Each row comes from the steps of one path. Every step used is in the known rows, and no mark comes twice. Write the path behind each row, first mark first.
Known rows:
salo-tozi:  0.012  1.090  0.255  0.016 -0.399  0.058  0.926  0.149 -0.078 -0.127 -0.725  0.347 -0.326  0.237  0.539  0.050 -0.021 -0.093  0.177  0.325  0.028  0.127 -2.935  0.221 -0.054  0.577 -1.399  0.030 -1.170 -0.233  0.241
lavo-zade-bama-nesu:  1.932 -0.762  1.309 -0.348 -0.311  2.281  0.485  0.440 -0.308  2.019  0.596 -0.782 -0.169 -1.315  0.404  0.241 -0.058 -0.421 -0.324 -0.809 -0.038 -1.786 -0.038 -0.030 -0.013 -0.396  0.854  0.404  0.768 -1.186  0.162
zade-bama-nesu-lavo-tozi:  1.253 -0.275  1.160 -0.512 -1.330  2.250  0.199  1.273 -0.723  2.052  0.751 -1.349  0.283 -1.190  0.492 -0.877  0.258  0.547 -0.542 -0.967 -0.660  0.327 -0.251  0.968 -1.492 -0.618  0.363 -0.268  0.078 -2.489  1.014
zade-bama-nesu-lavo-baluk-salo-tozi:  1.253  0.166  1.105 -0.455 -0.960  2.128  1.479  1.474 -1.101  3.133 -0.081  1.655 -0.323 -0.428  2.029 -0.442  0.259  0.116 -0.453  0.262 -0.357 -0.611 -2.722  1.066 -0.227  0.962 -2.151  0.478 -4.067 -2.195  0.681
zade-bama-nesu-selev:  1.545 -0.412  1.041 -0.621 -0.991  2.351  0.499 -0.758 -0.530  0.226 -0.003  0.472  0.544 -1.126  4.316 -0.494  0.273  0.343  0.282 -1.011 -0.328 -0.774 -0.244  0.072  0.128 -0.033  0.326  0.500  0.053 -3.615 -0.085
lavo-zade-bama-nesu-selev:  1.563 -0.357  1.131 -0.353 -0.977  2.267  0.507 -0.677 -0.396  1.503  0.180  0.088  0.260 -1.547  4.351 -0.232  0.241  0.155  0.211 -0.888 -0.188 -1.659 -0.176  0.224  0.199 -0.124  0.594  0.683  0.203 -3.742  0.248
lavo-tozi-salo-baluk: -0.183  0.711  0.229  0.134  0.781 -0.029  1.766  0.308  1.172  1.144  0.603  0.806 -0.751  0.344  1.500  0.119 -0.227 -0.230 -0.270  1.424  0.053  1.476  0.794  2.182 -2.009  0.594 -4.054  0.330 -1.651 -0.402  0.564
tozi-lavo-baluk-salo: -0.249 -0.955 -0.047  0.030  1.111  0.064  0.552  0.289 -0.362  3.406 -0.260  2.191 -0.698  0.240  0.990  0.209 -0.050  0.634 -0.551  1.740 -0.049  0.364  1.656  1.947 -1.337  0.869  0.086  0.603 -3.295 -0.216 -0.147
nesu-selev: -0.241  0.358 -0.038 -0.063 -0.694  0.113  0.031 -1.075 -0.073 -0.376 -0.290  0.815  0.412 -0.374  4.005 -0.427  0.360  0.570  0.478 -0.103 -0.053  0.036 -0.043  0.070  0.199  0.232 -0.172  0.364 -0.422 -2.667  0.312
tozi-salo-baluk-bama-nesu: -0.129  0.039  0.916 -0.693  0.859 -0.285  2.380  0.326  0.424  1.556  1.347  2.276  0.094 -0.078  1.854  0.603 -3.285 -0.543 -0.256  0.832  0.233 -0.601  0.835  1.187  0.169  1.148 -2.799  0.450 -1.814 -1.181 -0.416
nesu-lavo: -0.183  0.306  0.092 -0.266 -0.169  0.400 -0.225  0.939 -0.667 -0.074  0.206 -0.737  0.493 -0.434  0.181 -0.575  0.344  0.612 -0.065 -0.664 -0.104 -0.220 -0.003  0.198  1.418 -0.317 -0.328 -0.451 -0.501 -1.564  0.662
salo-tozi-lavo-baluk-bama-nesu-selev: -0.284  0.377  0.691 -0.651 -0.083 -0.235  1.428 -0.688 -0.817  2.977 -0.231  2.518  0.390 -0.836  4.849 -0.102 -2.226  0.766  0.238  0.792  0.056 -1.097 -1.127  1.739 -0.807  0.991  0.611  1.158 -2.506 -3.928  0.164
salo-baluk-bama-nesu-selev: -0.198  0.706  0.595 -0.633 -0.783 -0.171  1.830 -0.765  0.356  0.977  1.174  2.629  0.834 -0.654  5.267 -0.119 -2.716  0.059  0.375  0.357  0.022 -0.565 -0.334  0.507  0.193  1.041 -0.621  0.914 -2.394 -3.692  0.083
baluk-salo-tozi-lavo-zade-bama-nesu-selev:  1.577 -0.302  1.369 -0.525 -0.118  2.089  1.664 -0.532 -0.713  2.578 -0.732  1.344 -0.558 -1.342  5.526  0.222 -0.011  0.753  0.090  0.116  0.054 -0.765 -0.911  1.811  0.183  0.983 -0.360  0.861 -2.462 -4.036  0.142
zade-bama:  2.244  0.246  0.704  0.141  0.094  3.148  0.257  0.092 -0.389  0.074 -0.948 -0.175 -0.441 -0.384  0.287 -0.180  1.707  0.152 -0.158 -0.821 -0.296 -0.443  0.045  0.145 -0.006 -0.404  0.035 -0.056 -0.182 -0.001 -0.008
lavo-nesu: -0.227  0.006  0.025 -0.038  0.180 -0.091 -0.068  0.023 -0.146  1.411  0.412 -0.303 -0.088 -0.759  0.000  0.280 -0.677 -0.531 -0.061  0.232 -0.015  0.769 -0.069  0.294 -0.913 -0.268  0.233  0.464 -0.050 -1.020 -0.086
salo-tozi-lavo:  0.044  0.674  0.237 -0.215  1.221 -0.009  1.005  0.051 -0.294  0.377 -1.447  0.018 -0.645 -0.186  0.615  0.266 -0.048  0.809  0.199  0.735  0.183  0.294 -1.213  1.723 -0.059  0.528  0.008 -0.003 -1.169 -0.425 -0.183
baluk-salo-tozi-lavo-nesu-bama: -0.386  0.371  0.309 -0.426  1.114  0.267  1.239  1.500 -1.149  1.981 -0.657  1.119 -0.207 -1.004  1.471  0.658  0.061  0.762  0.008  1.222  0.207  2.483 -0.557  2.079 -0.683  1.286 -0.687  0.582 -3.122 -2.498  0.000
tozi-lavo-zade-bama-nesu-selev:  1.488 -0.559  1.162 -0.466  0.088  2.142  0.623 -0.742 -0.530  1.832 -0.338 -0.100  0.110 -1.692  4.405 -0.020  0.195  0.860  0.212 -0.644 -0.151 -1.525  1.017  1.312  0.241 -0.220  1.438  0.638  0.089 -3.915  0.027

Which path is each row?
-0.026  0.110  0.350 -0.252  1.162 -0.039  1.455  0.120 -0.418  1.320 -1.228  1.483 -0.927  0.234  1.319  0.461 -0.475  0.846 -0.022  1.343  0.282  0.822 -0.840  2.098  0.064  1.409 -0.992  0.273 -3.098 -0.389 -0.257 -> baluk-salo-tozi-lavo
-0.369  0.972  0.285 -0.393  1.090  0.287  0.776  1.407 -0.938  1.236 -0.828 -0.141 -0.159 -1.302  0.688  0.438  0.351  0.769  0.189  0.758  0.191  1.924 -0.898  1.803 -0.675  0.598  0.062  0.411 -1.465 -2.649  0.006 -> salo-tozi-lavo-nesu-bama
 1.230  0.551  1.125 -0.519  0.316  2.128  1.930  1.292  0.391  1.615  0.937 -0.061 -0.311 -0.574  1.832 -0.374  0.083  0.163 -0.478  0.184 -0.312  0.596  0.767  2.302 -1.026  0.118 -3.883 -0.013 -1.627 -2.317  0.733 -> zade-bama-nesu-lavo-tozi-salo-baluk
-0.409  0.325  0.964 -0.876  0.650  0.056  1.924  1.217 -0.211  1.260  1.387  1.175  0.631 -0.459  1.808 -0.078 -2.595  0.234 -0.259 -0.041  0.250 -0.820  0.893  1.441  1.544  0.713 -3.102  0.074 -2.144 -2.600  0.288 -> tozi-salo-baluk-bama-nesu-lavo
-0.009  0.731  0.030  0.053  0.999 -0.066  0.618  0.326 -0.242  2.578 -1.037  0.770 -0.729 -0.071  0.421  0.028  0.338  0.675 -0.101  1.456  0.004 -0.359 -1.077  1.972 -1.422  0.387  0.276  0.523 -2.104 -0.645  0.131 -> salo-tozi-lavo-baluk
-0.299 -0.018  0.584 -0.594 -1.090 -0.097  1.311  1.321 -0.856  3.065  0.654  1.836  0.062 -0.133  1.659 -0.277 -0.965  0.057 -0.326  0.936 -0.074 -0.321 -2.671  0.991 -0.257  1.199 -2.223  0.587 -3.989 -2.222  0.685 -> bama-nesu-lavo-baluk-salo-tozi
-0.387  0.350  0.020 -0.174  0.119  0.250  0.051  1.364 -0.777  0.898  0.393 -0.228  0.616 -1.165  0.207  0.244  0.444  0.071 -0.056  0.143 -0.083  1.740  0.144  0.464 -0.681  0.161  0.163  0.470 -0.520 -2.218  0.238 -> lavo-nesu-bama
-0.189 -0.731 -0.108  0.165 -0.189  0.059  0.293  0.406 -0.250  3.049  0.381  2.411 -0.268  0.352  1.101  0.117  0.027 -0.169 -0.512  1.361 -0.076  0.247  0.418  0.739 -1.319  0.781 -0.984  0.660 -3.248 -0.160  0.256 -> lavo-baluk-salo
 0.101  0.341  0.233 -0.114 -0.437 -0.175  1.404  0.248 -0.291  0.949 -0.531  1.874 -0.633  0.452  1.503  0.339 -0.379 -0.128 -0.028  0.864  0.156  0.918 -2.607  0.635  0.056  1.511 -2.500  0.227 -3.320 -0.166  0.173 -> baluk-salo-tozi
-0.360  0.556  1.061 -0.399  0.748  0.008  1.935  1.269  0.037  2.768  1.572  0.683  0.268 -1.009  1.700  0.277 -2.324 -0.072 -0.341  0.300  0.333 -1.701  0.943  1.586  1.510  0.474 -2.808  0.360 -1.897 -2.530  0.738 -> tozi-salo-baluk-bama-nesu-lavo-zade
-0.409 -0.372  0.459 -0.572 -0.725 -0.163 -0.270  1.280 -0.674  2.577  1.364 -0.030  0.712 -0.704  0.304 -0.728 -0.505  0.208 -0.384 -0.093 -0.438 -1.367 -0.130  0.363 -0.202 -0.266  0.331  0.339 -0.899 -2.413  0.627 -> bama-nesu-lavo-baluk
-0.247 -0.032  0.896 -0.575  0.239 -0.427  2.205  0.402  0.668  2.702  1.569  1.887 -0.009 -0.142  1.833  0.370 -3.322 -0.360 -0.442  1.040  0.064  0.355  0.664  1.813 -1.760  0.860 -2.646  0.550 -1.759 -1.262  0.160 -> lavo-tozi-salo-baluk-bama-nesu
-0.131 -0.047  0.802 -0.684  0.559 -0.224  1.416  0.389 -0.580  3.695  0.145  1.933 -0.026 -0.473  0.975  0.268 -2.776  0.166 -0.322  1.076  0.151 -1.273 -0.967  1.617 -1.090  0.803  0.716  0.749 -2.220 -1.346  0.012 -> salo-tozi-lavo-baluk-bama-nesu
-0.500 -0.224  0.236 -0.011  0.421  0.315  0.133  0.840 -0.362  1.289 -0.046 -0.873 -0.127 -0.275  0.366 -0.563  0.313  0.572 -0.576  0.138 -0.163  1.100  1.471  2.018 -1.080 -0.209 -3.206 -0.381  0.070 -1.467  0.876 -> nesu-lavo-tozi-salo
-0.390  1.394  0.438 -0.010  0.866  0.516  2.045  0.944  0.256  2.088  0.523  1.804 -0.137 -0.034  1.782 -0.117 -1.624  0.252 -0.446  0.976  0.055  0.783  0.888  2.312 -0.635  0.757 -3.767  0.172 -3.226 -1.288  0.965 -> nesu-lavo-tozi-salo-baluk-bama
 1.901 -0.931  1.392 -0.527  0.750  2.408  0.673  0.374 -0.481  2.371 -0.064 -0.943 -0.548 -1.513  0.577  0.407 -0.110  0.241 -0.315 -0.572 -0.069 -1.766  1.030  1.197  0.015 -0.402  1.695  0.361  0.600 -1.305 -0.265 -> tozi-lavo-zade-bama-nesu
 2.022  0.559  0.915  0.211  0.058  3.489  0.167  1.082 -0.866  1.494 -0.398 -1.274 -0.301 -1.376  0.318 -0.381  2.037  0.449 -0.243 -1.142 -0.301 -1.513 -0.033  0.475  1.306 -0.748  0.077 -0.063 -0.489 -1.419  0.839 -> nesu-lavo-zade-bama
-0.241 -0.670  0.638 -0.461 -0.367 -0.339  0.650  0.323 -0.429  3.384  1.219  1.779  0.538 -0.355  0.708  0.091 -2.735 -0.371 -0.385  0.395 -0.105 -1.479  0.060  0.348 -1.161  0.342  0.719  0.720 -1.274 -1.095  0.114 -> lavo-baluk-bama-nesu
-0.469  0.395  0.767 -0.591  0.227 -0.251  1.789  1.163  0.746  1.577  1.633  0.113  0.020 -0.226  1.679 -0.191 -1.088  0.046 -0.399  0.720 -0.094  0.872  0.741  2.135 -0.963  0.519 -3.964 -0.002 -1.375 -2.371  0.771 -> bama-nesu-lavo-tozi-salo-baluk
-0.380  0.793  0.797 -0.658 -1.120  0.025  1.459  1.204  0.045  2.718  1.831  0.742  0.603 -0.679  1.504 -0.514 -2.328  0.182 -0.326  0.288 -0.266  0.640 -0.514  1.367 -1.287  0.391 -0.670  0.180 -2.232 -2.605  1.227 -> salo-baluk-bama-nesu-lavo-tozi
-0.242  0.785  0.906 -0.454 -0.137 -0.177  1.488  1.246  0.097  2.760  1.982  0.625  0.520 -1.246  1.390  0.177 -2.348 -0.174 -0.211 -0.040  0.280 -1.752 -0.223  0.773  1.464  0.376 -0.596  0.497 -2.167 -2.493  0.879 -> salo-baluk-bama-nesu-lavo-zade
-0.232 -0.095  0.938 -0.451 -0.367 -0.069  0.465  1.077 -0.686  2.786  1.339 -0.147  0.707 -1.364  0.573  0.085 -2.098 -0.058 -0.374 -0.605  0.148 -1.953  0.079  0.424  1.376 -0.084  0.518  0.256 -0.635 -2.334  0.854 -> baluk-bama-nesu-lavo-zade
-0.167  1.164  0.416  0.219  1.043  0.269  1.992  0.148  0.737  2.204  0.397  2.342 -0.568  0.346  1.652  0.303 -1.852 -0.169 -0.428  1.507  0.127  0.905  1.035  2.192 -1.621  0.815 -3.503  0.442 -2.766 -0.126  0.410 -> lavo-tozi-salo-baluk-bama
 2.042 -0.089  1.494 -0.479  0.539  2.198  1.384  0.577 -0.461  2.272 -0.453 -0.689 -0.723 -1.276  0.901  0.454 -0.130  0.192 -0.233 -0.224  0.054 -1.632 -1.073  1.384  0.054  0.044  0.679  0.411 -0.306 -1.591 -0.137 -> salo-tozi-lavo-zade-bama-nesu
 1.194 -0.963  0.940 -0.471 -0.657  2.322  0.604  1.416 -1.043  3.507  0.692  1.586  0.062 -0.572  1.572 -0.493  0.334  0.341 -0.634  0.053 -0.543 -0.909  0.375  0.830 -0.205  0.379 -0.771  0.390 -3.284 -2.091  0.417 -> zade-bama-nesu-lavo-baluk-salo
